Each row was made from one walk, in order. Every step used is in the known rows, and no mark comes twice. Write each row's walk.
(in the rows, 128 means zero)
Known rows
L/E/S/T: [133 131 111 115 145 143 142  90 154 161 135 123 134 151 158 139 132 100
 112 138 151 107 169 138 113 150 161 114  46 131 159 161 158 126 116 104
 116 127]
W/U: [127  86 123  77 142 109 150 122 137 154  86 107 107 174 127 113 107 128
 128 107 134 164 145 129 111 146 118 161  98 150 169 144 171 179 107 145
 172 104]
S/E/L: [133  84 122  97 140 126 152 110 159 136 129  93 127 160 136 147 146 157
 116 125 143 150 163 122 103 153 157 143  62 152 158 160 148 133 164 119
 139 110]
J/F/S/E/L/N: [125  82 121  78 119 115 154  71 186 150 103 114 141 156 152 123 141 112
 135  82 118 116 165 119 170 164 189 117  87 175 160 168 173 148 191 125
  87 137]
F/J/N/Y/X: [151  91 126  79 125 134 114 106 183 155  99 131  84 137 145 131 117  83
 149  76 187 172 121 142 139 150 150 128  72 131 184 145 192 156 136 142
 172 143]
U/W/S/E/L: [135  87 111  71 142 105 140 103 154 154  89  93 140 153 178 139 124 107
 127  96 132 152 178 123 102 170 140 130  63 127 172 162 179 177 130 172
 138 127]
F/J/N/C: [125  92 119  93 110 131 112  95 185 167 105 130 101 162 161 115 113  89
 176  94 168 158 131 144 139 154 151 136  56 142 175 138 163 169 104 126
 166 144]
X/Y: [125  83 116  90 129 119 165 111 163 123  99 113  99 144 140 127 133 112
 138 106 174 158 138 130 124 128 119 158  87 126 166 124 166 154 139 123
 131 124]
T/S/E/L: [144  96 114 101 138 106 125  87 150 155 125 123 138 165 127 156 161 128
 128 117 160 147 175 117 117 151 164 152  73 153 149 161 164 122 157 119
 154 128]
T/S/F: [145 117 110  86 138 125 127  73 157 175 102 134 112 149 142 133 140  90
 130 103 154 133 156 108 149 161 168 144  84 143 139 144 155 125 137 100
 156 126]
U/W/S/F/J: [127  99 115  52 145 114 129  93 158 165  73  96 115 140 195 123 103  71
 135  77 132 133 162 115 130 178 153 107  70 118 165 150 171 184 111 159
 140 132]
S/F/J/N/Y/X/C: [125 111 103  49 124 160 141  86 184 164  98 116  64 155 154 121 111  89
 140  66 174 153 127 113 152 164 166 123  70 138 171 161 171 151 148 111
 166 141]
S/F/J: [122 104 127  64 141 142 133  95 167 151 101  99  85 143 165 123 116 100
 129  96 140 120 136 111 146 163 177 108  73 138 146 139 133 141 129 102
 141 117]
E/S/F/J/N: [107 119 102  75 134 143 126  64 173 174 117 125 100 139 183 112 116  66
 126  99 151 122 141 114 175 151 173 116  42 143 178 142 144 161 118 102
 132 105]
F/J: [128  89 144  86 134 115 112 118 159 134 109 111  98 145 141 131 129 104
 137 100 154 129 120 137 121 145 151 116  82 133 153 132 153 155 117 129
 153 134]
W/S: [121  93 132  90 132 130 133 117 167 153 111 133 109 136 161 149 112  86
 118  95 136 129 140 133 105 164 140 151  96 121 146 145 167 162 121 137
 146 135]
J/N/Y/X/C: [159  97 101  80 108 153 150 104 186 171  96 149  84 159 121 120 123  92
 144  79 194 195 119 140 136 143 123 163  77 140 191 161 206 156 158 134
 182 148]
S/E/L/N/C: [118  99 116  95 130 133 163  90 178 163 114 102 114 182 158 155 142 160
 128 143 155 155 162 121 111 149 165 140  41 166 171 156 148 129 162 120
 137 133]
N/C: [141  96 121 112 126 138 140  99 177 170  88 128  95 167 139 119 125 119
 157 120 153 151 139 125 106 145 113 168  63 142 173 139 136 159 112 113
 156 144]
S/N: [142 116 145  86 118 159 136  92 164 155 106 103  94 161 154 109 120 115
 141 110 151 166 132 128 147 158 160 117  67 116 164 115 156 141 113 116
 175 133]
Y/X/S/E/L/N/C: [123 119 108  85 129 142 136  87 197 160  78 102  86 160 153 163 136 135
 102  85 194 158 133  98 101 135 158 155  50 130 165 144 168 151 146 147
 147 158]
T/S/F/J: [135 114 120  74 141 119 111  75 156 168 105 126 105 149 151 137 139  83
 139  92 159 124 151 110 153 160 180 125  83 138 138 144 152 129 129 103
 156 137]
X/S/E: [117  92 124  78 132 110 131 101 175 149  85  97 124 155 122 143 130 108
 129  93 164 128 167 116  97 159 168 128  51 113 143 130 147 187 121 122
 132 147]
U/W/S: [142  92 114  75 137 104 132 106 156 162  74 111 128 146 172 123 115  81
 130  91 139 147 155 131 114 165 127 131  78 118 169 148 185 187 112 171
 147 134]
U/W/S/T/G: [153 101 103  70 128 111 109 103 143 168  75 117 140 155 190 140 101  76
 150  82 148 143 176 115 115 180 147 112  74 119 173 135 195 171 101 162
 154 118]
U/W/S/F: [136 101 107  59 141 121 140  91 161 170  71 100 119 142 189 118 106  75
 126  86 126 138 164 116 129 179 144 122  73 122 167 151 171 180 117 157
 140 126]
U/W/S/F/J/N: [126 103 102  52 130 117 126  84 169 175  78 107 118 144 203 112  96  57
 147  72 138 147 162 124 146 184 163 111  66 124 171 151 184 188 107 162
 149 127]
E/L/N/Y/X/C: [130 110 112  83 135 149 179 107 178 153 116 118  81 171 147 142 141 142
  92 126 193 168  92 133 110 110 134 148  68 160 177 159 181 116 190 138
 169 150]
L/E: [154 105 127 125 138 126 154 119 165 144 118 113 116 151 137 124 146 112
 114 146 144 127 143 153 106 148 149 137  81 141 140 161 164 118 128 127
 119 145]
J/F: [154  74 129  86 127 116 155  98 191 150  91 111 124 131 145  95 129 110
 133  81 125 119 135 115 148 162 147 154 107 152 155 166 164 147 156 110
 127 136]
L/E/S/F: [130 125 108 115 148 141 159  87 170 159 127 114 111 142 168 118 139  90
  99 145 137 104 157 127 136 150 166 125  53 144 157 167 146 119 125 103
  96 128]
L/N: [126 114 130  88 121 130 156  98 178 174  94 133  93 165 156 139 135 111
 114 145 162 149 113 142 145 138 162 123  71 155 158 125 169 127 146 130
 150 142]
L/N/C: [122 116 122 100 117 138 158  84 193 194  78 138  84 180 164 138 126 117
 145 148 168 154 123 135 134 139 145 141  54 157 173 131 154 140 130 124
 151 160]
Y/X/S/N/L/E: [155 125 121  95 115 159 118  86 183 138  91  97  75 139 147 133 125 111
 104  91 183 162 123 115 123 140 167 146  69 101 165 125 182 139 122 147
 162 175]
J/N: [146  96 108  99 102 135 140  96 181 169 110 142 117 156 142 104 120  91
 144 108 163 172 131 150 151 153 150 152  74 149 164 142 185 152 130 124
 165 114]
Y/X: [165 107 125  99 130 143 124 114 164 145  90 123  82 136 131 145 138 125
  94  79 170 163 105 116 115 134 128 162 102 133 160 148 183 132 142 146
 162 126]
L/N/Y: [145 103 134  76 135 134 169 100 184 179  81 138  81 155 147 147 129 105
 125 146 179 159 120 148 134 137 146 124  62 146 181 127 174 132 165 128
 151 159]
E/L/N/Y/X/S: [133 112 116  81 144 140 166 100 191 153  98 113  89 149 161 147 129 124
  84 123 200 164 104 127 109 111 149 143  57 144 172 137 176 127 180 142
 155 146]
J/F/S: [143  79 124  86 117 116 139  82 178 145  92 127 136 137 135 100 132  87
 144  62 116 113 147 123 167 160 159 130 110 159 153 159 172 166 165 120
 101 134]

Which walk is each row?
[140 126 130  80 122 158 119  94 182 150  74 100  79 145 145 132 122 105
 104  58 192 163 115 104 123 143 157 137  73  97 156 119 176 159 116 146
 171 149] : Y/X/S/N
[158 108 101 115 125 149 127  73 153 142 144 128 109 138 145 137 125 117
 123 167 140 127 164 145 124 141 162 150  50 143 188 143 162 124 138 107
 137 154] : N/L/E/S/T
[158  97  88 120  96 142 134  71 181 160 136 147 114 144 154 103 124  86
 139 156 153 162 142 159 160 141 165 169  53 159 193 148 186 134 136 124
 146 148] : J/N/L/E/S
[123  96 121  88 132 127 162  98 170 152 122 101 119 173 154 158 146 156
 113 142 151 153 155 126 118 150 177 128  53 165 160 153 159 121 171 125
 136 123] : S/E/L/N
[128 126 109  71 145 153 161  92 180 159 103 111  97 153 166 158 118 131
  92 115 203 159 119 121 102 121 159 126  48 136 171 135 175 130 175 127
 165 138] : E/L/N/Y/X/S/T
[184  93 132  86 148 146 142 118 172 153  79 128  70 129 118 149 132 111
 113  87 185 175 119 125 104 135 110 156  88 128 189 146 183 140 165 138
 162 147] : N/Y/X
[140 114 100  67 113 154 107  75 191 152  84 110  69 127 155 133 108  90
 111  62 185 157 116 104 146 146 180 151  71 119 166 130 179 158 135 137
 164 151] : Y/X/S/F/J/N/L
[146 124 128 114 145 149 156  90 170 157 124 114 104 149 162 118 138  87
 124 145 156 132 157 143 131 147 151 115  41 121 186 150 157 125 119 114
 118 155] : L/E/S/N/Y
[108 116 114  74 146 136 127  74 163 164 113 114  97 136 174 122 124  79
 114 104 144 108 139 108 156 147 165 112  48 138 172 139 128 156 119 100
 123 107] : E/S/F/J
[127 100 113  74 133 140 172 103 175 153 116 103  94 182 134 169 151 161
 108 121 176 166 143 120 105 142 156 139  57 159 179 172 176 125 192 135
 153 151] : S/E/L/N/Y/X/C
[152  99 126  60 137 130 135  95 160 168  68 103 111 148 183 117 104  75
 151  88 148 169 162 130 125 175 132 112  62 100 194 136 186 188 111 167
 163 153] : U/W/S/N/Y
[152 104 118  82 124 131 129  86 159 155  92  97 115 149 189 113 110  83
 143 118 131 158 168 139 130 174 155 125  63 109 184 140 188 164 106 172
 151 167] : U/W/S/N/L/E
[174  87 115 125 118 137 136  98 161 128 131 120  99 138 129 124 135 125
 123 172 135 142 141 155 117 137 156 168  79 150 172 144 167 114 146 124
 139 169] : N/L/E
[138 101 122  90 143 138 176 105 176 155 114 120 100 155 161 136 132 134
 100 153 177 159 110 140 117 118 145 137  58 161 175 140 164 116 184 125
 152 132] : E/L/N/Y
[116 127  97 113 134 145 146  71 188 176 125 122 106 155 190 113 125  76
 135 135 149 116 162 132 146 158 171 126  34 146 172 170 146 135 105 104
 105 143] : L/E/S/F/J/N/C
[112 105 113  49 137 133 135  82 195 164  76 106  95 135 156 114  97  61
 144  77 182 130 146 114 136 161 179 109  46 109 153 124 149 189 122 108
 143 147] : X/S/F/J/N/Y
[161 105 121  63 152 150 145 102 186 158  64 113  67 121 130 144 116  94
 110  71 194 155 128 104 108 142 132 145  70 112 177 137 169 159 157 126
 152 153] : N/Y/X/S/F
[131 109 110 101 131 114 135  70 169 180 113 131 128 185 148 162 159 129
 142 135 172 154 174 117 123 150 169 153  54 162 161 157 160 119 154 118
 155 150] : T/S/E/L/N/C
[121 125 108  86 141 146 124  76 143 171 123 134 128 148 152 141 117  98
 121 110 157 123 156 116 127 145 149 117  43 126 177 136 148 162 118  94
 150 100] : E/S/T
[175 104  95 126 115 139 113  80 150 141 137 134 112 143 156 139 127 106
 135 167 147 128 159 134 133 141 171 152  57 149 193 133 171 107 129 112
 133 148] : N/L/E/S/T/G
[155 118 138  66 124 177 147  99 172 156  92 108  61 167 132 127 126 117
 140  82 184 189 122 119 129 152 133 128  67 109 194 136 179 144 140 124
 193 167] : S/N/Y/X/C
[133 102 113  55 133 151 141  84 184 168  99 115  83 138 170 116 104  79
 151  92 156 145 143 125 161 172 178 114  61 140 168 144 154 150 138 102
 150 123] : S/F/J/N/Y
[126 122 106  65 123 149 117  86 193 157  77 107  79 134 158 132 110  85
 105  45 190 149 118 101 140 151 173 135  72 117 153 138 178 165 125 138
 157 135] : Y/X/S/F/J/N
[128  90 125  86 114 121 112 103 175 154 113 126 107 151 153 115 116  84
 155  93 167 153 125 149 148 154 164 119  74 141 160 136 177 161 115 132
 163 129] : F/J/N
[133 106 116  96 134 108 135  80 161 169 121 127 133 173 142 165 163 124
 122 133 169 149 167 121 129 148 180 142  66 158 150 155 171 115 163 124
 154 141] : T/S/E/L/N
[135  72 119  82 124 113 148  80 177 139 109 107 148 146 139 114 140 112
 139  67 111 116 172 113 155 167 173 130  95 170 157 174 167 157 183 119
  92 128] : J/F/S/E/L
[131 114 132  96 106 160 117  66 154 161  95 130 102 181 142 116 120  88
 174  89 140 156 157 134 154 155 154 108  60 132 176 112 151 177 113 125
 135 142] : F/S/N/C
[153 103 126  56 154 145 131 104 187 151  65 108  64 121 136 147 116  87
 116  63 196 149 128 107 110 145 142 127  69 109 177 138 165 164 148 129
 152 160] : N/Y/X/S/F/J
[140 113 129  65 134 135 154  94 196 181  63 123  74 153 144 173 132 108
 113 112 200 166 134 123 122 142 164 123  53 133 183 131 184 143 168 146
 145 176] : L/N/Y/X/S/E
[144 110 118  48 129 139 137  98 163 165  67 102  95 162 170 125 113  83
 142  64 164 176 149 119 118 170 121 121  71 101 195 153 202 187 118 178
 178 166] : U/W/S/N/Y/X/C
[157 103  99 113 127 148 141  71 164 142 134 123  92 129 154 119 131 105
 112 170 128 126 150 135 143 139 169 161  58 152 186 147 148 115 145 107
 123 154] : N/L/E/S/F
[138  95 123  70 126 128 112 103 189 154  88 123  86 134 143 130 113  73
 146  65 202 163 121 136 131 146 156 123  62 117 175 133 190 176 127 147
 166 156] : F/J/N/Y/X/S
[126 116 115  79 130 134 136  96 188 151  83  99  94 153 148 166 138 131
  85  81 192 155 127 103 108 134 170 141  63 129 155 141 180 145 155 152
 146 145] : Y/X/S/E/L/N
[104 120  98  82 130 148 126  57 183 185 109 129  94 148 188 109 112  70
 146 102 153 127 146 110 167 152 162 127  31 145 187 144 132 164 107  96
 131 117] : E/S/F/J/N/C
[136 107 135  94 115 162 130  88 169 144 130 119  93 143 183 141 104  94
 134 128 132 143 155 138 130 174 174 142  75 110 167 132 172 137 115 138
 159 173] : W/S/N/L/E
[133 114 127  88 115 148 129  78 179 138 103  94 101 148 148 112 115  98
 137 126 167 144 147 134 128 150 181 129  45  99 159 106 152 162 105 123
 154 182] : X/S/N/L/E
[134 131 127 120 136 146 149  89 167 157 131 112 114 154 168 114 141  93
 117 146 148 128 152 139 138 148 164 115  46 126 169 150 156 125 109 116
 119 146] : L/E/S/N
[136 115 117 130 143 124 152 101 164 150 128 124 122 147 154 121 149  93
 104 151 147 113 145 144 118 138 146 132  59 140 162 162 158 127 119 121
 104 138] : L/E/S
[135  96 110 105 109 128 106  78 174 146 138 132 105 140 161 116 123  80
 149 132 158 143 136 156 157 143 176 133  54 146 186 141 177 147 120 133
 147 155] : F/J/N/L/E/S
[142 107 111  58 133 159 133  84 185 167  93 113  69 133 169 127 106  86
 135  74 167 158 131 111 161 167 173 120  68 138 173 148 168 142 144 113
 158 127] : S/F/J/N/Y/X
[144 118 128  70 134 139 154  96 194 179  61 132  67 147 146 158 127  97
 107 113 204 164 109 131 125 129 151 127  61 130 180 125 186 144 162 146
 154 174] : L/N/Y/X/S
